What can hang from each mark
lolag: bevekor menapa tifo
fotot: bevekor tifo
bevekor: fotot lolag
bizu: tifo
mibup: fotot
menapa: lolag
tifo: bizu fotot lolag

Every row comes from one small tree of marks. Brackets hold a mark, then the marks that hang from it, in alphabetical order. Every link used is in the known rows. Which tree was each row made from?
Known rows
(bevekor fotot (lolag tifo)): [ 0.65  3.24  0.29 -0.38 -0.96 -1.12 -2.96 -1.73 -1.45 -1.55 -1.84 -3.42
 -1.90 -0.25 -1.83 -1.65 -0.12  0.08 -1.77 -1.59  2.39  2.20  2.52  0.54]
(bevekor fotot): [ 0.90  6.35  0.47 -0.83 -1.24 -2.18 -1.15 -2.11 -2.23 -3.09 -3.11 -0.98
 -1.59  1.11 -2.61 -1.99 -0.51 -0.35 -2.14 -1.63  1.75  1.81  0.10  1.19]
(mibup fotot): [ 0.70  4.73 -1.35  1.13  0.02 -4.05 -1.96 -3.19 -3.35 -3.97 -3.59 -1.12
 -0.59  0.00 -6.24 -1.28  2.05  0.34 -0.25 -3.28  1.62  1.20  3.74  0.07]
(lolag tifo): [ 1.03  3.68  0.08  0.33 -1.80 -1.44 -3.64 -2.53 -2.25 -3.05 -4.33 -5.05
 -2.21 -1.24 -5.23 -2.07  1.02 -0.62 -0.41 -1.15  3.40  3.76  2.82  2.24]
(bevekor (lolag menapa (tifo fotot))): [ 0.14  3.45 -0.85  0.97 -0.30 -0.99 -7.14 -1.85 -0.07 -1.69 -5.68 -3.75
 -3.41 -0.93 -3.21 -3.91  2.47  0.68 -0.21 -1.38  2.99  4.65  1.58  1.87]
(bevekor lolag): [ 0.43  3.00 -0.72 -0.66  0.36 -3.36 -4.29 -3.04 -1.12 -2.11 -0.78 -3.01
 -0.65 -0.78 -4.24 -2.96  2.49 -0.67  0.05 -2.15  0.83  0.73  1.71 -0.31]
(bevekor fotot (lolag menapa tifo)): [ 1.00  4.14 -1.19  0.31 -0.94 -1.13 -5.74 -1.08 -0.89 -0.69 -3.53 -1.77
 -2.32  1.28 -1.81 -3.19 -0.27  0.53 -1.46 -1.71  2.23  1.81  0.84  1.10]
(fotot (bevekor lolag)): [ 0.58  2.46  0.81  0.15  1.31 -3.73 -2.89 -1.75 -1.56 -1.39 -2.65 -1.93
  0.29 -0.08 -3.54 -3.57  3.97  0.30  0.46 -2.74  0.35  2.05  3.45 -0.62]
(bevekor (lolag (tifo bizu))): [ 0.37  1.44 -1.38 -0.39  0.02 -2.21 -4.81 -1.71 -1.88 -0.97  1.67 -4.14
  0.23 -1.32 -3.96 -1.44  0.76  0.70 -0.39 -1.78  1.44  1.01  2.75  1.29]
(bizu tifo): [ 0.20  2.06  0.59  0.54 -1.73 -2.80 -4.55 -2.00 -3.25 -3.52 -2.90 -4.98
 -3.34 -0.59 -6.79 -2.82  0.92  0.13 -1.21 -1.70  2.55  1.88 -0.68 -0.20]
(bevekor (lolag menapa (tifo bizu))): [ 0.47  1.94 -2.70  0.77  0.00 -2.01 -7.16 -1.22 -1.19 -0.03 -0.13 -2.68
 -0.03  0.12 -3.80 -2.99  0.63  1.32  0.30 -1.94  1.15  0.63  1.00  1.36]
(lolag (bevekor fotot)): [-0.58  5.43 -0.56 -1.68 -0.85 -2.31  1.01 -2.15 -1.48 -2.96 -2.22 -1.01
 -1.32  0.44 -3.62 -0.56  0.02  1.01 -0.12 -0.04  2.15  4.09  0.26  2.20]
(mibup (fotot (bevekor lolag))): [ 0.73  2.34 -0.40  2.05  2.24 -5.06 -1.72 -2.18 -2.85 -1.83 -3.39 -0.67
  0.51  0.12 -4.12 -2.19  4.27  1.39  0.65 -4.06  0.04  0.96  6.57 -1.98]
(tifo bizu fotot): [-0.15  5.52  0.13 -0.90 -0.04 -1.94 -2.63 -1.69 -1.98 -3.34 -1.85 -1.58
 -0.93 -0.75 -4.42 -2.10  0.68  0.80 -1.53 -1.31  1.47  3.55  0.22  3.17]
(fotot bevekor (tifo bizu (lolag menapa))): [ 1.81  4.52 -0.74  2.25  1.74 -3.93 -1.08 -0.88 -3.65 -0.28 -2.59  3.84
 -0.19  1.22 -0.45 -1.34  2.61  3.80 -0.14 -2.97 -0.40 -0.78 -1.23  1.29]
(bizu (tifo fotot lolag)): [-0.07  2.21  2.14  2.41 -1.57 -3.22 -3.79 -2.23 -4.18 -4.44 -5.38 -5.14
 -6.39 -1.44 -3.16 -1.62  1.73  0.48 -2.41 -1.14  3.42  4.07 -1.70 -0.69]
(fotot bevekor (tifo bizu lolag)): [ 1.92  3.99  0.85  1.15  1.83 -3.93  1.62 -1.68 -4.25 -1.21 -0.87  2.18
  0.26 -0.24 -0.62  0.29  2.58  2.95 -0.13 -2.77  0.10 -0.06  0.28  0.98]
(lolag bevekor menapa (tifo bizu fotot)): [-1.07  3.81 -2.10  0.24 -0.89 -0.95 -3.69 -0.83 -0.50 -2.03 -4.12 -2.35
 -2.20 -0.76 -4.91 -1.41  0.87  3.30  1.25  0.50  3.07  7.23  0.65  4.79]
(tifo bizu fotot lolag): [ 0.09  4.23  0.63  1.27  0.03 -3.57 -2.06 -1.92 -3.52 -3.34 -2.01 -1.95
 -2.36 -1.15 -1.84 -0.55  1.06  0.60 -1.69 -1.51  1.76  3.66 -1.08  1.70]
(menapa (lolag (bevekor (fotot tifo)))): [ 0.19  4.67  0.26 -3.26  0.45  0.74  1.83 -3.44 -1.90 -2.46 -2.27  1.76
 -0.82  1.32 -5.15  1.77  1.13  4.49 -0.72 -0.03  3.41  2.16  2.46  3.18]
(fotot (bevekor (lolag tifo))): [ 1.11  1.55  1.07  1.30  0.17 -2.24 -3.27 -1.40 -1.84 -1.05 -4.13 -3.93
 -0.70 -1.01 -2.79 -2.98  3.33  0.52  0.63 -2.24  1.86  3.68  5.10  0.10]
(mibup (fotot bevekor)): [ 0.73  4.29  0.05  2.38  0.98 -4.78 -0.30 -1.95 -3.61 -3.22 -5.98 -0.51
  0.08  0.34 -5.42 -1.75  3.30  1.51  0.34 -3.38  0.92  2.60  5.31 -0.38]

Write each row's tree
[-0.55  1.88 -0.77  2.16 -1.88 -3.43 -2.28 -0.98 -3.42 -2.01 -4.43 -1.52
 -5.59  1.32 -1.96 -0.66 -0.36  2.77 -0.74 -0.37  2.56  2.99 -3.73 -0.56]	(bizu (tifo (lolag (bevekor fotot) menapa)))
[ 0.24  3.57 -2.32  0.00 -0.27 -1.27 -5.56 -0.27 -1.53  0.13 -0.19 -0.85
 -0.68  1.65 -1.64 -2.18 -1.49  1.69 -1.53 -1.80  0.89  0.30  0.58  1.79]	(bevekor fotot (lolag menapa (tifo bizu)))
[-0.96  4.13 -1.10  1.55 -0.26 -3.16 -2.05 -2.30 -1.55 -3.17 -6.24 -0.90
 -3.96 -0.57 -2.04 -1.42  3.11  1.92  1.03  0.36  2.79  6.44 -1.53  1.92]	(tifo fotot (lolag bevekor menapa))
[ 1.72  6.20 -1.48  0.81  0.77 -2.54 -0.80 -1.33 -3.48 -0.74 -0.35  4.02
 -1.36  1.86  0.68  0.28 -1.21  3.22 -2.29 -2.33  0.37 -2.39 -3.91  2.00]	(bevekor (fotot (tifo bizu (lolag menapa))))
[-0.51  3.71 -1.13 -1.37 -1.21 -1.34  0.45 -1.06 -1.99 -1.66 -0.25 -2.31
 -0.48 -0.14 -3.72  0.92 -2.11  2.30 -0.11  0.40  2.38  4.83  1.64  3.54]	(lolag (bevekor fotot) (tifo bizu))
[ 2.27  5.15  0.00  1.93  2.05 -3.36  1.71 -2.70 -3.72 -2.30 -4.80  2.75
  0.18  0.07 -4.88 -0.33  3.97  3.11  0.04 -4.00  0.83  0.28  4.96  0.36]	(mibup (fotot bevekor tifo))
[ 2.22  5.61  0.25  0.09  0.67 -2.42  1.61 -1.94 -4.04 -1.52  1.03  2.84
 -0.77  0.49  0.66  1.56 -0.91  2.42 -2.57 -2.23  0.73 -1.72 -2.12  1.44]	(bevekor (fotot (tifo bizu lolag)))
[ 1.96  3.99 -0.55 -0.02  1.33 -3.50 -0.44 -2.71 -3.98 -1.80  1.13  1.33
 -0.40 -0.89 -1.49  1.14  1.23  2.10 -1.21 -2.34  0.77 -1.50 -1.27  1.21]	(fotot (tifo bizu lolag))
[-0.70  5.64 -2.06 -0.67 -0.82 -2.48 -1.56 -1.54 -0.80 -2.12 -3.78  0.70
 -1.88  1.96 -3.34 -2.09  0.02  1.70  0.02 -0.27  1.70  3.70 -1.05  2.41]	(lolag (bevekor fotot) menapa)
[ 0.62  6.58 -2.27 -1.38  0.37 -1.25  0.62 -2.13 -0.86 -1.16 -2.80  3.57
 -1.66  1.46 -3.13 -0.63  0.57  3.34  0.32 -0.67  1.51  1.43 -1.70  3.02]	(lolag (bevekor (fotot tifo)) menapa)
[ 2.61  4.41 -1.10  4.21  2.19 -4.76  0.17 -2.04 -4.67 -1.49 -6.80  4.45
 -1.22  0.98 -1.47 -0.21  4.05  4.13  0.36 -4.24  0.64 -0.42  2.47 -0.47]	(mibup (fotot bevekor (tifo (lolag menapa))))
[ 2.00  3.89 -0.80  0.43  2.47 -2.85 -3.06 -1.58 -0.84  0.51 -3.32  2.52
  0.14  0.75 -2.56 -3.67  4.54  2.78  0.83 -3.31 -0.49 -1.11  1.39  0.46]	(fotot (bevekor (lolag menapa)) tifo)
[ 2.40  6.21  1.15  0.19  0.10 -2.35  1.77 -2.69 -3.63 -2.21 -2.11  2.00
 -2.65  0.24  0.77  0.57  0.25  1.32 -2.61 -1.93  1.96 -0.53 -1.60  0.67]	(bevekor (fotot (tifo lolag)))
[-0.05  1.36  2.53  1.46  0.68 -2.84 -4.14 -0.88 -2.25 -2.10 -5.31 -4.62
 -3.66 -0.61 -4.72 -3.74  3.73  1.41 -0.94 -2.18  1.58  4.47  1.76 -1.18]	(bizu (tifo (fotot (bevekor lolag))))
[ 1.60  6.98 -0.36 -1.82  0.63 -1.25  0.68 -1.88 -2.68 -1.60  1.28  2.87
  0.26  0.93 -2.69  0.39 -1.43  2.06 -2.16 -2.42  0.41 -1.53 -1.38  2.85]	(bevekor (fotot (tifo bizu)))
[ 0.41  3.41 -2.26  2.72  2.40 -5.06 -4.36 -1.39 -2.29 -1.01 -5.23  0.86
  0.22  1.46 -4.17 -3.52  4.26  2.39  0.99 -4.22 -0.26  0.36  4.99 -1.51]	(mibup (fotot (bevekor (lolag menapa))))
[-0.61  3.64  0.62  0.65 -0.33 -3.16  0.26 -3.04 -2.06 -3.87 -4.37 -2.47
 -3.79 -1.87 -2.38 -0.16  3.08  1.32  0.65  0.48  3.17  6.95 -0.04  1.49]	(tifo fotot (lolag bevekor))
[ 1.58  3.85 -1.91  0.15  3.22 -3.09 -3.36 -0.86 -1.50  0.82 -0.09  3.62
  1.92  1.18 -2.95 -2.78  3.27  3.75  0.72 -3.56 -1.49 -2.13  0.74  1.03]	(fotot (bevekor (lolag menapa)) (tifo bizu))
[ 0.17  4.10  1.77  0.86 -0.33 -1.38 -1.97 -0.21 -2.42 -2.32 -5.19 -3.15
 -0.94 -0.78 -3.40 -2.17  1.61  1.63 -0.77 -1.24  2.42  7.18  3.43  3.47]	(lolag (tifo bizu (fotot bevekor)))
[ 1.48  5.20 -0.95 -2.06  1.73 -1.79 -0.31 -2.16 -1.90 -0.28  3.79  2.28
  0.75  0.52 -1.48 -0.12 -0.57  2.28 -2.01 -2.73 -0.55 -3.16 -0.32  1.12]	(bevekor (fotot (tifo bizu)) lolag)
[ 0.35  4.49  0.56  2.81  1.03 -3.95 -2.91 -0.08 -3.22 -1.93 -6.05  0.75
 -1.78  1.17 -0.68 -2.66  2.36  2.44 -0.70 -2.27  0.69  4.29 -0.76  1.68]	(tifo bizu (fotot bevekor) (lolag menapa))
[ 2.39  3.79 -0.39  2.99  2.89 -5.07  2.36 -1.98 -5.72 -1.66 -1.93  3.71
  0.83  0.18 -1.53  2.14  2.72  4.27 -0.34 -4.32 -0.21 -1.23  3.51 -0.34]	(mibup (fotot bevekor (tifo bizu lolag)))
[ 0.53  6.48 -3.21 -2.08  1.09 -1.62  0.74 -1.28 -1.25 -0.36  0.33  4.53
  0.10  1.84 -3.18  0.22 -0.79  4.38  0.19 -0.99  0.45  0.06 -2.35  3.84]	(lolag (bevekor (fotot (tifo bizu))) menapa)
[-0.05  4.55  0.43 -0.04 -1.22 -0.78 -3.56 -1.54 -2.14 -2.86 -2.99 -3.88
 -1.82 -1.44 -4.40 -1.53  0.37  0.90 -1.51 -0.97  2.98  5.56  1.91  3.92]	(lolag (tifo bizu fotot))
[-0.72  0.38 -1.64  2.00 -1.33 -4.03 -4.12 -1.89 -3.22 -2.47 -3.95 -3.36
 -5.00 -0.17 -4.33 -1.28  1.85  2.29  0.95 -0.36  2.49  3.24 -2.74 -0.79]	(bizu (tifo (lolag bevekor menapa)))
[-0.37  3.70  1.22  0.20  2.11 -3.19 -2.51 -0.78 -1.38 -1.55 -1.79 -1.16
  0.38 -0.24 -2.65 -2.86  3.10  1.74 -0.34 -2.60 -0.21  3.64  3.18  1.04]	(tifo bizu (fotot (bevekor lolag)))
[ 0.52  5.08 -1.45 -0.23  0.12 -2.68 -4.81 -1.42 -0.91 -1.21 -2.15  0.10
 -1.36  2.04 -1.93 -3.92  0.18  0.46 -1.67 -2.32  0.49 -0.26 -0.46 -0.02]	(bevekor fotot (lolag menapa))
[-0.72  2.81 -2.29  1.42 -0.38 -4.27 -2.54 -2.48 -2.30 -2.32 -3.76 -0.98
 -2.54 -0.08 -2.65 -1.36  2.48  1.77  1.95 -0.10  2.16  3.37 -1.21  0.71]	(tifo (lolag bevekor menapa))
[-0.71  2.32 -1.73  0.15  0.13 -4.56 -0.21 -2.33 -3.29 -2.40  0.97 -1.67
 -0.81 -1.14 -3.10  1.03  1.14  1.83  1.43 -0.44  1.37  2.87 -0.28  1.01]	(tifo bizu (lolag bevekor))
[-0.22  3.21  2.21 -0.68 -1.51  1.40 -4.47 -2.91 -2.00 -3.84 -7.35 -5.18
 -2.93 -0.58 -6.63 -1.28  2.08  1.83 -1.71 -0.24  5.71  7.08  4.89  3.94]	(menapa (lolag (tifo fotot)))
[ 0.58  3.21 -0.63  1.11  1.21 -3.99 -5.26 -1.14 -1.08 -0.60 -4.50 -0.38
 -0.06  1.15 -3.24 -4.92  3.88  1.13  0.76 -2.77  0.14  1.00  2.05 -0.48]	(fotot (bevekor (lolag menapa)))
[-1.77  1.61  0.51 -1.96 -0.69  1.07 -2.28 -2.25 -1.65 -3.16 -3.48 -4.26
 -1.47 -0.75 -6.88  1.05  1.25  3.86  0.20  1.24  4.71  7.92  4.94  5.13]	(menapa (lolag bevekor (tifo bizu fotot)))
[ 1.47  3.33 -0.25 -0.51  3.11 -3.04 -0.60 -1.61 -2.20  0.21  1.70  1.98
  2.48 -0.31 -2.80 -1.42  3.06  2.92  0.36 -3.64 -1.11 -1.52  1.98  0.59]	(fotot (bevekor lolag) (tifo bizu))
[-1.27  1.18 -0.49  2.73 -1.08 -3.24 -3.93 -1.83 -2.84 -3.31 -6.39 -3.38
 -6.62 -0.49 -3.98 -1.38  2.48  2.48  0.13  0.37  3.41  6.08 -2.96  0.21]	(bizu (tifo fotot (lolag bevekor menapa)))
[-0.77  2.64  0.66 -1.99 -1.73  1.08 -0.39 -2.44 -1.89 -2.89 -4.63 -3.34
 -1.93  1.26 -5.38  0.99 -0.12  2.97 -0.58  0.93  5.27  6.23  4.54  3.55]	(menapa (lolag (bevekor fotot) tifo))
[ 1.09  1.84 -1.68  3.53  1.16 -3.72 -4.81 -1.19 -2.38 -0.79 -6.52 -1.12
 -0.63  0.60 -4.21 -2.81  3.66  2.62  1.15 -3.38  1.38  2.11  6.53 -0.81]	(mibup (fotot (bevekor (lolag menapa tifo))))
